Known rows, with every step that occurs
gafif, mubed: -1  -7  -7  1  -1  5  3  6  3  -6  -3  -8  5  -1  -4  4  2  -8  12  3  2  -3  -1  -7  -2  -1  -5  8  -2  2  4  -19  6  7  9  1  -7  4  3
fulod, gafif, mubed: 3  -4  -5  -1  -5  4  9  5  6  -1  -4  -10  7  0  -9  3  -1  -4  11  2  2  -5  6  -28  -7  -6  -7  3  1  2  5  -17  1  2  -7  -6  -24  5  7
fulod, gafif: 6  7  -3  -4  -5  4  8  8  7  4  -2  -2  8  -4  -6  -3  1  -1  5  4  6  -3  12  -25  -7  -7  -5  -3  2  8  3  -4  -5  4  -16  -4  -23  3  8
penu, mubed, vilit: -2  -3  -7  -4  -7  -2  6  9  13  1  5  -13  7  7  -1  1  8  -6  6  3  12  8  10  -14  -6  7  -4  9  11  27  11  -19  1  11  2  8  -6  7  8
gutir, bopoga, vilit, mubed: -7  -13  -1  9  -10  7  -1  10  0  9  14  6  -1  -9  -7  -6  6  -3  13  -4  19  -25  6  -46  -6  0  -7  2  12  -3  -5  -5  -3  16  12  11  -2  8  -7
bopoga, vilit, mubed, mudu, fulod, gafif: -1  -10  4  5  -3  -7  7  7  14  9  10  6  7  -7  -11  7  16  2  10  4  14  -20  13  -46  1  -2  -7  -12  16  6  20  -16  -6  12  3  6  -16  5  4
mudu, mubed: -10  0  -1  2  4  -1  3  10  3  -1  -2  -5  8  -9  -5  0  4  -2  12  10  4  -12  10  3  -2  -3  -4  1  3  -10  1  -9  4  5  12  2  -8  7  2
mokuz, totag: -1  0  -6  1  1  7  5  9  6  -2  2  -1  8  -7  -7  1  -4  -4  9  1  -6  -7  6  3  -4  -2  -6  -5  4  11  2  -8  5  16  -6  2  -3  -1  8
gutir, bopoga: 0  4  -5  3  -2  2  5  10  2  15  -2  -3  3  -8  2  -10  3  -3  11  -3  14  -14  7  -32  -2  0  -4  4  -3  6  -5  -2  1  8  -3  3  -3  6  -2
penu, mubed, rone: -2  -1  -7  -4  -4  -7  -1  9  1  -5  -1  -20  8  6  -1  0  9  -5  21  7  10  12  9  12  -10  7  -3  9  9  19  1  -28  2  11  2  7  -8  7  2
penu, mubed, mokuz, totag: -4  -2  -9  -3  -5  -3  3  9  10  1  2  -14  8  -4  -7  6  4  -6  10  -1  4  2  12  9  -8  5  -6  2  3  30  -8  -27  9  19  -10  6  -3  4  0
mufibam, totag, mokuz: -1  2  -5  0  -4  10  6  0  13  -9  3  1  0  18  -6  -2  7  -4  8  -2  6  -1  10  -1  4  -9  10  -6  -9  26  9  -17  0  8  6  1  -4  10  9
mufibam, totag, mokuz, mubed, pagum: -5  -6  -3  1  -7  1  3  0  14  -4  7  -12  1  12  -9  -1  3  -8  -7  0  17  -14  16  19  -11  -6  11  12  -4  35  0  -19  -3  5  9  -3  5  8  15
totag, mokuz, mubed: -4  -4  3  -3  -2  2  -4  3  7  -2  6  -6  3  -5  -12  2  0  -10  8  0  18  -12  7  -1  -8  -5  -8  17  -1  20  9  -11  4  9  9  0  -2  3  1
dufif, rone, mubed, mokuz: 13  -3  -4  4  1  -13  3  7  15  -13  -8  -17  12  -4  -10  0  18  -5  21  -1  9  -15  8  -10  -1  6  -5  8  -10  12  -10  -37  5  10  -31  13  -4  7  2
pagum, mubed, mokuz, totag: -9  0  -10  6  2  2  3  7  8  -6  0  -11  6  -8  -5  5  6  -6  10  -2  1  -8  3  -2  -10  1  -8  12  -14  22  -7  -23  6  10  -8  4  1  -1  6
totag, mokuz, mubed, rone, dufif: -9  -14  3  -2  -1  -13  -5  6  -1  -10  -1  -12  6  7  -5  2  13  -7  15  7  19  1  11  -16  -15  0  -7  23  3  18  6  -11  8  2  7  6  -2  13  3
mubed, mokuz, totag: 0  0  -7  -1  0  -2  6  9  8  -4  -1  0  7  -10  -5  -1  4  -3  10  0  2  -5  9  -5  -8  1  -4  -4  -10  25  -7  -17  7  16  -11  4  -2  2  5
dufif, rone, mubed, vilit: 12  -7  -2  7  2  -10  10  7  21  -14  1  -17  13  4  -9  -2  16  -4  20  -1  5  -15  7  -24  -1  7  -4  8  2  13  11  -30  3  8  -25  14  -6  6  15
bopoga, vilit, mubed: -5  -13  -1  5  -9  9  -3  10  3  -8  14  9  2  -5  -10  2  5  -4  8  3  12  -12  5  -17  -6  -2  -6  -1  14  -1  1  -8  -3  16  14  11  -4  4  -2
mufibam, totag, mokuz, mubed, mudu: -6  -7  -3  1  1  -2  2  0  24  5  1  -8  4  13  -9  6  11  -8  3  -10  15  -10  16  15  10  -5  10  11  -5  33  24  -25  2  14  12  5  3  10  5
gutir, bopoga, vilit, mubed, rone: -8  -16  -1  9  -7  -3  -1  10  -6  -1  12  0  0  -3  -4  -10  13  -2  30  0  22  -19  7  -43  -15  5  -5  4  8  2  -3  -18  -3  16  14  13  -5  10  -3
rone, mubed: 7  -3  -3  6  -1  0  -1  8  4  -5  -2  -13  6  -1  -8  2  3  -4  3  -1  5  -10  7  5  1  1  -4  10  4  -4  0  -22  2  10  -4  5  -6  4  3
mudu, bopoga, gutir: -8  3  6  10  -3  -5  4  13  10  -3  -1  0  2  -3  -2  -9  -4  -4  10  -11  9  -23  13  2  -7  -4  -6  -1  -8  -1  -9  -6  7  16  0  8  3  15  3
mudu, fulod, gafif, mubed, rone: 2  -5  -2  3  4  -10  14  3  -1  -12  -4  -17  9  1  -5  -1  8  -2  38  15  4  -9  3  -36  -17  -1  -4  -4  0  12  10  -31  4  3  -1  -4  -26  4  17
bopoga, vilit: -5  -9  -3  2  -4  4  3  13  1  -2  13  1  1  -9  -5  -4  4  -2  5  -3  9  -5  6  -25  -6  -3  -6  3  0  7  3  -5  0  11  -7  8  -2  2  0
penu, mubed, vilit, bopoga, gutir: -6  -5  1  7  -5  -4  7  14  9  -3  9  -8  4  11  -7  -2  -3  -3  9  -8  24  -12  12  -8  -11  9  -9  11  10  22  11  -16  1  13  9  16  -1  20  7
mokuz, mubed, mudu: -2  -4  -3  -3  4  -6  -2  9  14  14  -4  -9  9  -9  -5  7  7  -9  0  -3  15  -10  11  11  5  2  -4  20  4  15  16  -15  2  13  6  7  2  4  0
dufif, rone, mubed, gafif: 12  -4  -2  5  1  -8  6  6  13  -4  -5  -18  15  -7  -9  4  7  -4  18  -8  7  -16  11  -18  -5  6  -5  8  0  2  9  -37  -1  7  -25  10  -14  6  17
penu, mubed, gafif, fulod: 8  6  -9  -3  -7  0  6  2  5  15  -1  -9  5  3  -3  13  -3  -10  10  -7  8  2  27  -1  -12  -1  -9  10  8  15  12  -27  -1  5  5  1  -16  1  14
penu, mubed, rone, dufif: -7  -9  -7  -4  -5  -12  -1  13  0  -5  -5  -20  10  12  3  4  15  -5  11  9  9  18  12  -6  -9  8  -3  13  15  13  -4  -16  5  4  -2  10  -5  14  2
bopoga, vilit, mubed, mudu: -6  -15  0  2  -6  -1  -4  10  11  7  8  9  3  -4  -7  8  16  -2  0  -4  15  -8  9  -16  7  2  -5  1  11  2  15  -18  -5  16  16  14  1  7  -7
mudu, bopoga: -4  1  6  1  -5  1  5  13  9  -2  -5  -2  6  -3  2  -9  -5  -4  9  8  6  -12  9  -11  -2  -4  -3  -1  0  -4  -6  -4  4  11  1  2  -6  14  -1
mudu, fulod, gafif: 7  8  -1  1  1  0  13  7  7  2  0  -2  10  -7  -5  -3  3  0  14  12  6  -13  8  -35  -6  -7  -5  -11  4  12  6  -4  -1  5  -14  -5  -22  0  14
gutir, bopoga, vilit: -6  -9  -4  7  -5  3  4  13  -2  13  13  -2  -2  -13  -1  -13  5  -2  12  -10  16  -19  8  -53  -6  -1  -7  5  -2  6  -3  -2  1  12  -10  8  0  5  -4
gutir, bopoga, vilit, mubed, gopa: -8  -10  -1  10  -11  8  -1  10  -3  -3  15  6  0  1  -4  3  17  -1  17  1  19  -24  4  -47  -5  5  -6  3  0  12  -6  -7  -3  23  12  12  0  10  -4
fulod, gafif, mubed, gopa: 2  -1  -3  -1  -5  5  8  4  2  -14  -3  -11  7  9  -6  12  12  -2  15  7  3  -4  3  -29  -5  -1  -5  5  -10  16  5  -18  1  9  -6  -3  -22  6  10

Rows
3  -8  -3  11  -11  4  6  2  -1  20  13  11  -2  -6  -7  3  0  -6  19  -13  19  -28  25  -56  -17  -3  -11  4  8  -3  7  -16  -5  10  16  8  -12  5  8 -> gutir, bopoga, vilit, mubed, gafif, fulod
-5  3  -9  2  0  -1  1  7  5  -5  -4  -8  4  -4  2  3  12  -6  6  3  12  -4  2  -11  -7  1  -7  21  -19  18  -8  -21  1  2  -3  4  -1  2  1 -> pagum, mubed, mokuz
-7  2  -7  2  -1  5  3  7  3  4  -2  -10  7  -7  3  8  0  -5  4  -6  11  -4  5  -20  -12  2  -7  21  -9  7  12  -21  -6  1  3  1  -10  2  16 -> pagum, mubed, gafif
-18  -22  17  3  -5  -12  -2  9  16  9  12  -8  0  -7  -9  0  4  -6  7  -11  24  -23  17  -25  1  -3  -9  16  -2  10  19  -16  6  16  7  8  4  17  -11 -> totag, mokuz, mubed, mudu, bopoga, vilit
-2  -1  -7  -7  -7  1  3  9  6  11  0  -14  9  -4  0  8  -1  -5  3  -5  14  6  14  -8  -10  6  -5  10  8  16  10  -25  -3  9  1  3  -15  7  10 -> penu, mubed, gafif
3  -3  -3  3  1  0  15  4  5  -3  -2  -10  8  -4  -8  2  2  -4  21  10  1  -16  2  -38  -7  -6  -6  -5  3  7  9  -17  4  3  -4  -6  -24  2  14 -> mudu, fulod, gafif, mubed
5  0  -6  4  -3  5  9  -8  13  3  6  -4  1  14  -12  10  -5  -13  15  -11  11  -18  29  2  -13  -13  6  11  -7  32  22  -27  1  7  16  -1  -12  4  25 -> mufibam, totag, mokuz, mubed, gafif, fulod
12  -3  -2  7  1  -5  3  7  15  -11  -4  -18  14  -2  -12  0  10  -6  19  0  1  -17  4  -1  3  3  -6  7  3  -1  -1  -28  4  9  -27  11  -5  3  6 -> dufif, rone, mubed
-4  -8  3  -2  -2  -3  3  3  14  -5  10  -5  3  1  -9  0  6  -8  10  0  22  -10  9  -25  -11  -1  -7  19  -1  33  20  -13  3  10  10  4  -3  6  10 -> totag, mokuz, mubed, vilit
18  3  -5  8  -1  -3  5  0  1  7  -4  -9  5  1  -7  10  -3  -7  8  -11  5  -13  25  -6  -10  -2  -8  12  0  -3  12  -33  -1  4  0  2  -16  1  17 -> rone, mubed, gafif, fulod
3  8  -9  6  0  4  6  0  1  8  -1  -5  4  -1  0  14  -1  -10  9  -6  5  -9  17  -13  -14  -5  -11  21  -9  6  13  -24  -4  -4  7  -1  -12  -4  19 -> pagum, mubed, gafif, fulod
5  -6  -5  8  1  -7  2  7  7  -8  -2  -14  8  -6  -12  3  5  -3  8  -5  0  -14  11  4  -5  4  -5  4  -5  12  -8  -32  9  19  -15  7  -3  4  3 -> rone, mubed, mokuz, totag
13  8  -7  -1  -2  1  9  2  1  11  -3  6  5  -2  -1  6  -4  -6  10  -5  6  -4  24  -16  -12  -5  -7  4  -5  9  13  -18  -3  1  4  0  -16  -1  19 -> mubed, gafif, fulod
-10  -8  8  4  4  -3  12  13  5  -6  1  -1  9  -1  -6  -5  -2  0  16  19  17  -18  9  -27  -6  4  -5  3  9  -6  15  -6  -1  1  24  8  -12  21  7 -> mudu, mubed, vilit, bopoga
-1  -4  -3  -2  -1  0  2  9  4  6  0  -9  10  -14  -5  5  -7  -8  5  -3  17  -13  11  -10  -16  1  -4  20  3  15  13  -14  -1  11  6  3  -11  3  16 -> mokuz, mubed, gafif
-6  -13  -2  7  -10  -1  0  10  2  7  11  8  -2  -11  -5  -7  14  -2  15  -5  26  -23  9  -55  -10  3  -6  3  -2  10  -14  -14  -1  17  8  12  -1  11  -11 -> gutir, bopoga, vilit, mubed, mokuz
-1  -3  -3  -2  -4  -4  -2  9  5  4  2  -12  7  -10  -4  0  0  -9  -10  6  17  -14  11  14  -15  2  -3  21  6  17  -8  -8  -4  3  4  0  4  1  9 -> mokuz, mubed, pagum
-10  -17  9  6  -13  -4  0  13  9  -11  7  8  0  -6  -5  -6  6  -3  14  4  18  -20  11  -33  -11  0  -5  -3  0  -1  -15  -14  2  19  12  11  -5  18  -10 -> mudu, bopoga, vilit, mubed, mokuz
11  1  -1  7  1  -4  2  7  11  -23  -2  -18  15  7  -9  10  21  -4  23  5  2  -16  2  -2  5  7  -4  9  -7  14  -1  -29  4  15  -27  13  -3  5  9 -> dufif, rone, mubed, gopa
-11  -7  -7  5  1  -7  -2  10  -3  -11  -6  -15  8  9  6  4  17  -5  11  10  6  8  1  -18  -11  4  -6  24  -2  4  -2  -12  3  -5  1  7  -1  9  6 -> pagum, mubed, rone, dufif
0  5  -3  3  3  -5  10  3  1  9  -4  0  7  -8  -5  9  -2  -5  17  2  5  -16  29  -8  -12  -6  -8  3  -1  -10  14  -20  2  -3  17  -1  -18  3  17 -> mudu, mubed, gafif, fulod
2  -8  -4  -1  -4  -1  16  4  12  -4  0  -10  6  5  -7  0  6  -2  13  2  6  -3  8  -52  -12  -1  -5  4  0  16  17  -20  0  3  -4  -2  -25  7  16 -> fulod, gafif, mubed, vilit
-1  -2  4  9  0  -3  10  13  6  -7  6  6  3  5  -5  -7  -3  0  8  -5  22  -19  8  -23  -10  6  -8  5  -2  15  12  -6  -1  10  9  15  -1  18  11 -> mubed, vilit, bopoga, gutir
-10  -2  -1  1  7  -12  3  10  -3  -11  -4  -11  9  -4  -2  -4  10  -1  28  15  7  -6  11  6  -10  1  -3  2  0  -6  3  -22  4  5  15  6  -10  9  6 -> mudu, mubed, rone
-6  -15  0  4  -7  -2  -3  10  -4  -17  12  3  3  1  -7  -2  12  -2  24  8  14  -6  6  -16  -14  3  -5  1  10  4  3  -22  -3  16  16  13  -6  6  2 -> bopoga, vilit, mubed, rone
-3  -10  -6  0  1  -6  5  6  -4  -16  -5  -13  6  5  -1  -1  9  -6  28  7  4  3  0  -5  -11  4  -4  9  -5  7  5  -32  5  6  11  4  -9  7  7 -> gafif, mubed, rone
-9  0  -2  -1  4  -10  4  11  3  -4  -6  -3  7  -12  -3  -2  12  -1  14  9  12  -11  13  -5  -6  0  -3  3  -10  2  -8  -18  6  5  8  4  -7  10  -1 -> mudu, mubed, mokuz
-2  -12  -2  4  3  -15  14  7  -1  -11  -7  -16  11  7  -1  1  14  -1  28  17  1  -3  5  -54  -15  1  -5  0  5  6  5  -18  8  -5  -5  -1  -23  12  15 -> mudu, fulod, gafif, mubed, rone, dufif
-9  -3  9  10  -4  -11  -2  9  21  5  -5  9  4  2  -4  3  9  -3  4  -12  15  -25  16  12  6  1  -5  -3  4  -6  3  -19  2  20  21  13  6  21  -4 -> vilit, mubed, mudu, bopoga, gutir
3  -4  -3  1  1  -9  15  4  6  -4  -5  -9  7  -6  -6  1  10  -2  23  9  8  -14  5  -48  -12  -3  -5  -4  -11  20  -1  -26  6  2  -8  -5  -23  5  10 -> mudu, fulod, gafif, mubed, mokuz
4  -4  -6  -3  -4  -5  9  5  7  -4  -7  -9  5  -2  -7  1  7  -2  13  1  9  -4  9  -38  -12  -3  -5  4  -12  15  -4  -26  3  3  -10  -3  -24  8  4 -> fulod, gafif, mubed, mokuz
22  3  -4  9  0  -8  9  -1  12  0  -6  -13  12  -1  -11  10  4  -9  24  -10  1  -20  23  -11  -7  -1  -10  8  0  0  12  -39  0  2  -21  8  -15  0  21 -> dufif, rone, mubed, gafif, fulod
